Each row comes from the steps of one walk. Every step used is in the known rows, and no mark comes twice. Write the walk behind each row, first mark first.
Known rows:
putulo monel mevisi dufaz: [ 14 -22 -21  12 -14  49 -13  10 -24  19  -5  -7 -37  32 -27  14 -29 -12
  10   3 -25  15 -20  51 -15   3  -3   3  17   1  18]
putulo rabi mevisi monel: [ 12 -16  20  33  20 -10   2 -10   0  37 -34  10 -44  19 -10 -27  -1  18
  14  -1   5   7  -9 -44  38  -4 -18  19  37 -16  24]
rurozov mevisi zeze: [-24  28   5  23 -62  -7  41 -15 -10  40 -32 -36 -24  25 -12 -10  -6  39
 -22  -8  24  -5 -41 -30 -50  14  17   3  13 -25  36]
lofun mevisi zeze zetu: [-13   1  12  21 -38 -19  29 -16  13  35  -3 -27 -37  26 -19  11 -32 -36
 -12  18  39 -22 -32  -6 -29  -3  24  21 -16  -5  25]
mevisi monel putulo zeze: [ 23 -38  28 -11 -30  56   3 -19  -2 -13 -32   9 -10 -31 -29  21  18 -22
  27 -11  17   7  25   8  22 -38   6  28 -21   2   8]
lofun putulo zeze: [ 23 -12  26   3 -41  30 -21  18  -7  31   8 -31  13 -16 -17  53  27 -36
  39 -14  45  10  30 -11  28 -40  39 -17   7 -10 -36]
rabi mevisi: [  4   1 -26  13   4 -21 -31  -8  18  33  -8  -4 -23  21 -20  15   4  -1
   9  39  30 -11  11 -56  15  13  31  23  31 -24  10]
rabi mevisi monel: [ 14 -18 -17  19  12  -1 -14 -43  27  32   3  -3 -28  30  -7  -1   0  -2
   4  13   2  -6 -18 -48  14   3  -5  28   9 -15  21]
putulo zeze: [-14  -6  25  17 -57  36  -1   8 -28   3 -15 -11  -5   0 -23  19  18  -5
  17 -31  43  10  28 -28  23 -11  35  11  11   4 -27]
rabi mevisi zeze putulo monel: [-27  -1 -14  38  -2  16   5 -11 -41   9  -2 -12 -30  43 -57 -20 -46  28
  39  45  -6 -28   0 -28 -22   4 -27   9   5   8  31]
rabi mevisi dufaz: [ 15   8 -44  39  13 -23 -37  -9  32  44   3  -5 -38  57 -21   9  -6 -31
 -11  47  11 -12 -49 -33 -13   6  15   2   0 -14  21]
logugup mevisi zeze: [-63  10  -7  10 -48   6  20 -18 -10  22  45 -18   1  38 -25  26 -31   0
 -36 -41  36  10  -2 -32 -33  25  12 -12   8 -23  22]
putulo lofun mevisi logugup: [ 40   0  26  33 -23 -60  11  10   3   9  15 -45  -5  49  19 -12 -31   1
  -2   6  18  17   1 -14  26 -11  19  24  -1 -21   1]
zeze mevisi dufaz: [ -8  -3 -33  33  11  11 -21  -3  18  34  53 -16 -33  74 -24  28  -8  -9
  -4   6  38  -9  -8 -13 -21 -13  -3  26  -1  22  23]
logugup mevisi lofun putulo zeze zetu: [-12 -58  11  23 -24  10   5 -20  28  -3  70 -43  17  52 -27  20   9 -62
  28   0  32  -6   0 -24  -9 -33 -12 -18 -12  14 -47]
putulo zeze mevisi lofun: [-40 -24  18  43  -8  16  -6  -8  12 -11  33 -22 -19  43 -15  -3  -3  -8
  27 -13  37 -18  27 -33   8 -17 -38  41 -11  30 -30]
zeze putulo lofun mevisi: [ 32  -5  15   9 -11 -18 -30  15  15  23 -15 -57 -31  27 -18  13 -24  31
  46  10  41  36  17 -33  47 -18  41  20  10  10 -20]
monel mevisi: [ -1 -19 -10 -31 -29  19 -29  -4  13  15   0  -7 -37 -15 -20  53  -7  -6
   2  -9  32   6  27  12  10  -4  43  26  30 -20  -1]
zeze putulo monel mevisi: [  5 -43 -11 -19 -18  60 -20  -1 -26 -14   3 -15 -36   9 -53  24 -27  32
  56  20   6   4  53  25  13 -13  15  26  28  25   0]
putulo monel mevisi logugup: [ 15 -36  -1   1 -31  18  20  -3 -38 -31  34  -7 -12  34 -16  -1 -36   4
   8  10 -15 -13  33  44 -11  -4  -7  31  18  -6  22]
rurozov mevisi: [ 18  11  -7   9 -47   0  11  -7  15  31 -36 -39 -12  26  -7   1  24  48
   3  11  35  13  -5 -44  -9  15  48  16  38 -13  14]
monel mevisi zeze zetu: [-49 -30   2 -11 -34  16  24 -25 -22   7  15   0 -63   6 -49  36 -35 -28
 -14  -7  27 -33 -18  24 -52 -15   8  25   2  -8  26]
mevisi dufaz: [ 20   4 -33  23 -28   6 -28 -10   5  36  22 -19 -21  53 -13  24   7  -8
 -27 -13  15   5 -47 -18  -8 -11  15  -3 -21  -5  11]
monel putulo: [ 34 -10 -21 -37 -17  10 -36  -1  11   9 -19  -2  -3 -26 -31  46  23   9
   8  24  33  -3  33 -12  26 -19  36  25   0 -27  25]
logugup mevisi: [-24  -7 -19  -4 -35  10 -11 -10  13  17  40 -21  10  42 -20  36   0   8
 -13 -21  47  25  33 -46   3  24  44  -2  35 -13   0]
putulo monel: [ 11  -4 -11  15 -30  44  -4   6 -55  16  -3 -25  11  26 -18  -2   7  46
  20 -12  -5  20  27 -27  27  12   7   9  25   0   7]
lofun putulo monel: [ 49 -11 -10   0 -14  37 -21  16 -34  46  21 -46  32   9 -13  30  16  18
  42   5  -5  19  29  -9  35 -18   9 -16  22 -16  -3]
mevisi zeze putulo: [-28   3 -10   7 -48  12  -8 -27 -23   9  31 -25 -30  28 -46  26 -21  26
  -5 -17  35 -23 -11 -30 -18 -24   4   8 -36   4  16]

Write each row's walk:
[  9 -29  -5 -16 -38 -16  -1 -18   7 -20  48  -4 -28  20 -10  29 -24 -20
 -18   9  22 -25  22  23 -15 -16  22  37   1 -19  15]
monel mevisi logugup
[-40  -3   3 -15 -44  14   0 -13  -9  19   1  -2 -48 -17 -24  44 -39 -15
 -21 -28  22 -11 -11  24 -31   0  12  12   3 -32  22]
monel mevisi zeze
[-60  -7 -14   4 -44  14   7 -28  -2  -1  63 -24 -13  54 -53  30 -40  10
  -9 -19  48  -4   9 -37 -34   4  12  -7 -10   7  15]
logugup mevisi zeze putulo
[  1   4  10  28  11 -28 -14  27 -11  35 -48   9 -40  10 -22  -9   2  20
  15  26  32   2  18 -51  39   7  15  14  61 -26  14]
putulo rabi mevisi
[ 13 -19  18 -18 -40  35 -13  19 -10 -14 -46   9  -4 -40 -43  38  22 -20
  31  13  46   3  49  -2  24 -28  43  21   3  -8  -4]
monel putulo zeze
[-11 -15 -11  21  -7 -19  13 -16   2 -15  91 -16  -9  71 -13  12 -13   5
  -7  14  50 -36  50 -21 -16 -20  -5  55  -1  14  26]
zeze mevisi logugup
[  1  16  22  28  12 -39  -1  28 -10  69 -16 -11 -26 -10 -18  14 -19 -14
  17  21  25 -15 -20 -22   8 -18 -12 -25  29 -54  24]
lofun putulo rabi mevisi zeze
[  7  -5 -36  29  12 -45 -42 -33  45  19   7 -20 -22  42   1 -14   0   1
  -4  35   2 -26 -32 -63  19   6 -26  22 -12 -25  -7]
rabi mevisi lofun
[ 44 -17  20  24 -20 -54   0  -1  10 -14  32 -53 -20  63 -10  -9 -39  13
  25  27  32   7  13 -17  23 -33  22  31 -19  11  -7]
zeze putulo lofun mevisi logugup
[ 66 -13  19  -4  -6 -59   0  18  21  -7 -13 -26  -5   9   2   4 -27 -12
  14  50  19  11  23  13  28 -27  24  36  -8 -32  25]
monel putulo lofun mevisi logugup
[-46  -6  20  45   5 -30  36   7 -43  27 -31  14 -62  30 -51 -23 -24   1
   1  25  28 -40 -26 -37 -25  -5 -19  11  30 -16  39]
putulo rabi mevisi zeze zetu
[ 48 -32 -13 -31 -10  29 -22 -37  20  11  -8  -3 -10 -17 -18  30  20   7
   4  -2   8   4   6  -7  27 -29   4  31 -23 -17  36]
mevisi monel putulo
[ 57  -3  13 -20   5 -26 -27  34  24  27 -63 -29 -15 -27  -8  29 -10   3
  36  31  30  42  26  -2  54 -10  47  24  23 -34  10]
monel putulo lofun mevisi
[ 49 -12 -26   0 -12 -20 -53 -24  36  42  55 -58  15  19  12  32  26  -7
   2  -7   5  -8 -29 -33  32 -36 -20 -12 -38 -31 -25]
mevisi lofun putulo
[ 43 -29  23 -16  -3  19  -3  -3 -10  18 -46  11 -25 -29 -23   8  21  29
  13 -18  11  15  14  -5  49 -34 -11  21   5 -20  42]
mevisi monel putulo rabi
[-15 -28  -8   2 -29  30   6 -46  19  21  51 -22   3  49  -6  17  -5   6
 -16 -49  20  29   7 -39   6  15   9   6  13  -1  10]
logugup mevisi monel
[ 30  17 -25  32 -40  -5   6  -8  25  43 -25 -38 -29  63  -7  -5  14  20
 -16  19  16  10 -65 -23 -42   5  33  -2   8  -1  25]
rurozov mevisi dufaz
[ 21 -20   6  37   7 -25 -39  -5  48  25   8 -30  -1  10  -4   8   7 -55
  43  40  10 -22 -16 -35  23 -29 -18  -7 -11 -23 -46]
rabi mevisi lofun putulo zeze
[ 51 -43   0 -13 -15  13   2   5 -18  -5  60 -32  10  14  -9  29 -24 -23
  32  31 -15 -13  38  60  -1 -32  -4   6  15 -22  11]
lofun putulo monel mevisi logugup
[ 55 -23  -4 -19 -23  16  16 -36  39  17 -54 -20 -19  -6 -13  -1  24  34
  15  30   9   8 -12 -11  -5 -12  17  32   6 -16  52]
rurozov mevisi monel putulo
[ 15 -54  -6  -6 -28  29   6 -14 -29 -50  51 -14 -24  43 -44   1 -42  16
  35  36  -4 -27  51  39 -12 -27  -8  39  -2  26  16]
zeze putulo monel mevisi logugup
[ 35 -12  25  31 -47  -4   5  -5  41  27 -19 -65   8  12   8  -8  30  -6
  37  14  14   1 -30 -23  -3 -28  -2 -13  -5  -8 -37]
rurozov mevisi lofun putulo zeze
[ 14 -42 -16 -32 -10  30  -6 -38  39   2  24  -1   5   8 -25  36   1  -9
   0  -3  19  22  28 -13  11  -3  14  16   4 -13  34]
logugup mevisi monel putulo
[  2 -28 -17 -13 -20  -5 -39 -30  36   4  16 -21 -38   5  -2  24 -11  -6
  -9 -13   1  -9 -17   4  12  -6 -15  26 -12 -22 -15]
monel mevisi lofun
[ 17 -65  26  -6 -21  59  24 -31 -13 -25 -19  11 -25 -10 -54  10  21 -33
  35   6  20 -16  17   7  -1 -53   4  38 -25  26  12]
mevisi monel putulo zeze zetu
[  2 -26  -4 -13 -22  54  -9  10 -34   7 -15 -10 -19  -2 -27  20 -20  20
  30   0  -7  19  41  29  15  12  16  19  48  -8   8]
putulo monel mevisi
[ -7 -23  26  10  -2  34 -12  24   8  28  41 -29   3   3 -28  54   9 -38
  59   8  68  -2  70  -8  13 -43  23  15  30  17 -24]
lofun putulo zeze mevisi
[-40 -18  33  -9 -34  12   5  10 -32   3 -16   2 -77 -17 -56  25 -47  22
  14 -20  38 -13  11  22  -7 -25  -5  11  15  -5  21]
monel mevisi zeze putulo rabi
[ 44   2   6  18 -41 -50   7 -10  42   3  30 -32  -3  40  17   5 -19 -30
 -16  34  34 -12   8  -6  12  -6  36  31 -15 -13  14]
lofun mevisi logugup
[ 30  11  22  16 -12 -26 -17  24   8  42 -33 -48 -17  14  12  10 -16  17
  17 -11  29  51   4 -27  49   6  43  12  28 -20 -14]
putulo lofun mevisi
[-10   9  16   6  16 -33   4  27 -12  27 -71  32 -45 -33 -44  -2 -22   0
   8  49  23 -22   5 -10   4  -6 -11  11  26 -52  59]
monel putulo rabi mevisi zeze
[ 25 -56  34   5 -35  46  57 -27  10 -17 -68  -7 -34   2 -48 -16  28  -7
  46  38  20 -11  -3   3 -34 -39  15  42   5  28  27]
rurozov mevisi monel putulo zeze zetu
[ 12 -64  16   9  18  27  17 -30  16 -19 -40  29 -42  -6 -61  -3   5 -56
  50  66  18 -34  14  -8  -8 -40   0  47  -1  17  20]
rabi mevisi monel putulo zeze zetu
[-25  -5  -5  24 -41  46  13 -13 -68   1  20 -29 -14  37 -52  -7 -30  49
  23 -12  -1 -11   5 -13 -15 -12 -24   2 -19  17  24]
mevisi zeze putulo monel
[ 13 -32  13  27  22  -2 -10 -19   9  15 -17   1 -57  31 -39 -24  -8  35
  38  20  18  -8   6 -49  35 -24 -18  24  18  16  20]
zeze putulo rabi mevisi monel
[ 71   2  -5   7  12 -28 -33  31  37  40 -53 -27 -29   8  -8  21 -21 -27
  15  39  10  39 -36  23  22 -20  32   8 -11 -25  19]
monel putulo lofun mevisi dufaz
[ 39 -36 -19 -27  -5 -11 -56 -21  59  32  42 -44 -16 -12   7  56  -2 -32
  13   4   2 -10 -15  18  19 -34 -12   2 -14 -36 -23]
monel mevisi lofun putulo
[  2  -4   1  46  20 -54 -26   2  17  23 -30  -7 -36  31  -3 -38   0  23
   5  19   3 -13 -28 -58  40   4 -41  14  16 -28   0]
putulo rabi mevisi lofun
